Known rows, with every step that occurs:
zufor/veket: [  7  22  23   5   1  29  -8 -22 -24  -2   8   4  -5  -6   3  -3  -2 -17
   8   0  -6  -6  -3]
suriko/busanog/nasuk/vena/zufor: [  0  -2  29  -1 -19   2   6  13  35   3   4   5  19   1  -1   2  -8  13
 -21   7  25  -1   8]
rofu/busanog/nasuk/vena: [-22  -6 -10  -6 -17 -13  11  14  -8 -15  10  -7  10 -19   2  -9   4  19
 -28  -8  25 -19   3]
busanog/zabi: [ 14  -3 -19  10  31  10   9  11 -16  -7   4   0   1   9   5   2  -3   1
  36   4  -1   0  -5]
zufor/vena/rofu/busanog/zabi: [ -7  -9 -24   8  31 -15   2  18  -5   1   4  -2  -1   5  -6   7   3   5
  42  12   5  21  -6]
kupe/busanog/nasuk/vena: [-11  -1 -25  -4 -27  -8  11  22  -5 -10   7  -2   4 -27   6  -8   3  10
 -34 -12  23 -23   5]
zufor/vena/nasuk: [ 49  16  18   4 -15   1 -13   1 -26  -4   1   5   1   0  11   1   1  -2
  -3  25 -11  20   5]
zufor/vena/rofu: [ 34 -28  27   0 -21   2  -8   1  -1  -1  -3  11 -26   1  -9  13  -1  -1
  24  27  -4  33  -6]
sebi/paba: [ 11 -26  47  15   5  25   4 -29  -5   5  -8  -9  -1  16  10   4  -7  -7
   2   2 -31   3   1]
zufor/veket/rofu/vena/nasuk/busanog: [  4  18 -26   8 -10 -11 -10 -17 -12   6 -16  -4  -9  -2   3   5   9 -18
  -4  -8  18   8   5]
busanog/nasuk/vena/zufor: [ -2   0  26  -4 -19   4   4   3  27   2   4   6  21   2   0   4 -11  15
 -20  11  16  -9   9]
ranud/busanog/zabi: [ 12   4 -50   6  30   0  11   3 -18   1   9  -4   5   5   0  -2   0   2
  38   2 -12   6  -8]
busanog/nasuk: [ 17   1  -8   1 -15  11  16  15 -15 -13   6   0   1  10   5  -7  -5   1
 -36   0  -3  -1  -4]
veket/rofu/busanog: [-39 -21  15  -7   9  -5  -2   3   6   9  -7   1   0  21  -6 -16   3  -8
  13 -17 -58   3  -7]
suriko/busanog: [ 13 -21  30  15 -10   9  11  33  10   3  -1   0  -3  14  -1 -11   4 -14
   9 -13   7  27  -7]
nasuk/busanog/zabi: [  6  -8 -48  22  23  -2  11   8 -15   2   4  -5  -1  -1   7   6   2  -7
  30  -3  36   5  -3]
kupe/busanog/nasuk/vena/paba: [ 41 -16   5  -4 -32  -7   0   6 -10   3   0  -9   6 -13  12  11   8   6
 -33   5  14  -5 -12]
zufor/veket/rofu/vena: [-23  -1  27 -22  15   3 -19 -20   8 -16 -28   7 -21  14 -13  -2   3  -8
  18  -3 -54  -5  -2]
nasuk/vena/rofu/busanog/zabi: [-15  -4 -29   5  31 -16   7  17  -4  -1   3  -6   3   1  -6   6   3  10
  41   0  12   7  -4]
zabi/busanog: [ 13 -19 -25   4  -1 -15  10   1  -6  25   9 -18   3   3   8   3   2  -5
  10 -12  18  16  -5]
vena/zufor/veket/rofu/busanog/nasuk: [-17  12  -5  -8   2  -2   4   6   6  -1   3   0   4  10  -4  -8  -1  -1
 -38  -5 -22  -3  -2]
zufor/vena: [ 19 -30  32   5 -15   5  -9   4 -12  -7   7  11  -8  -7   3  -3  -1  -2
   9  30  -8  22  -2]

Rows:
[-25   7 -17  -1  46  -7  -4   2   7   1   2  -1   5  -3  -4   0   2   6
  32  -2  -8 -11   0]  nasuk/vena/zufor/veket/rofu/busanog/zabi
[  2  -6  -3  -6 -20  -1  11   8 -12 -21   9  -3   2 -21   6  -6   0  19
 -28  -4  27 -25   4]  busanog/nasuk/vena
[ 22  12 -53  22  22  -6   7   7 -22   3   2  -7   2  -1  10   8   3  -6
  23   0  36   7   1]  vena/nasuk/busanog/zabi
[  5  11  13 -19  10  16 -14 -31  12  -2  -4   8 -17  -9  -4  -6  -3  -2
 -10  -3 -44 -25   1]  ranud/busanog/nasuk/vena/zufor/veket/rofu
[  4   2  39 -15  12  23 -19 -31  14  -1  -8  12 -18  -5  -2  -5  -5  -6
   5  -3 -44 -26   2]  nasuk/vena/zufor/veket/rofu
[-13  30  37  -4   3  18 -17 -25  11   5  -4   9   7   7  -7   8  -6 -12
   8  12  -7   3   4]  rofu/vena/zufor/veket
[ -1  -2  10  -5 -16  -6   5   2  30  11   7  -1  21  -3   2   8  -9  16
 -21   7  29  -4   9]  zabi/busanog/nasuk/vena/zufor
[ 24 -13 -14  -8 -22 -13   7   3   1  -2   1  -6 -18 -13  -6  14   1  15
  -2   0  33   4  -2]  zabi/busanog/nasuk/vena/rofu
[ 22  -3  -2   8 -14   5  19  36   0 -12   6  -3  -3   9   1  -9   2  -4
 -39  -8  17  15  -5]  suriko/busanog/nasuk
[  8   3  40 -12  14  28 -18 -30  14   3 -10  13 -19   7  -3  -5  -6 -13
   7  -3 -56 -17  -1]  vena/zufor/veket/rofu
[  3  10 -29  14 -20 -16  -1  -4 -13   9 -14  -6   1   6   5   6   7 -14
  -2  -6  29  18   5]  rofu/vena/nasuk/busanog
[-21   2  -6 -12  -7  -8   2   1  -7 -17   8  -5  -1 -27   0  -9   5  16
 -29 -10  14 -29   4]  zufor/veket/rofu/busanog/nasuk/vena
[ -3   4  10  -7 -20   0   5  -1  26   7   7   5  22   0  -2   2 -10  16
 -19  10  10  -5   7]  ranud/busanog/nasuk/vena/zufor
[-46  -1  21 -10  12  -4 -11 -10  15  10  -2   2   4   3  -8 -11   3  -4
   7 -12 -37  -9   0]  nasuk/vena/zufor/veket/rofu/busanog
[ -8   1 -17  -1 -13 -10  14  21  -5  -3   5  -4   2  14  -7  -2   0   3
 -29  -2  -2  14  -6]  vena/rofu/busanog/nasuk
[-17  32  21  -2  -2  11  -9 -17   7   4  11   3  14 -14  -2   3  -4  -1
 -15   7  19 -12   7]  rofu/busanog/nasuk/vena/zufor/veket
[-39  -3  15  -7  14   0  -9  -8   0   9  -3   1  -3  10  -6 -14   4 -12
  11 -16 -51  -3  -6]  zufor/veket/rofu/busanog
[-34 -15   7  -3 -12 -19   3  10   5   9   0  -3   4   5 -12  -1   5   5
  19  -7  -2  14  -4]  nasuk/vena/rofu/busanog
[-19   1  22  -5 -17  -4   4   6  30   7   5   4  26   3  -2   2  -9  15
 -20   8  15  -5   9]  rofu/busanog/nasuk/vena/zufor
[ 12  22 -51  11  35  -8  -5  -5 -15  -3  -8  -5  -9  -6   4  10   7  -7
  25  -1  22   0   2]  zufor/veket/rofu/vena/nasuk/busanog/zabi
[  7   7  29 -16  10  21 -15 -27  13  -6  -6  10 -19  -7  -2  -4  -4  -2
 -11  -3 -38 -27   2]  busanog/nasuk/vena/zufor/veket/rofu
[ 11  13 -54  17  25 -13   4   7 -16  -1  -6  -7   1   2   6  11   5  -4
  26   1  34   9   2]  rofu/vena/nasuk/busanog/zabi
[  4   6 -26   9 -14 -15  -5  -9  -8   7 -19  -4  -7   6   3   4   8 -15
  -2  -9  12  12   4]  veket/rofu/vena/nasuk/busanog
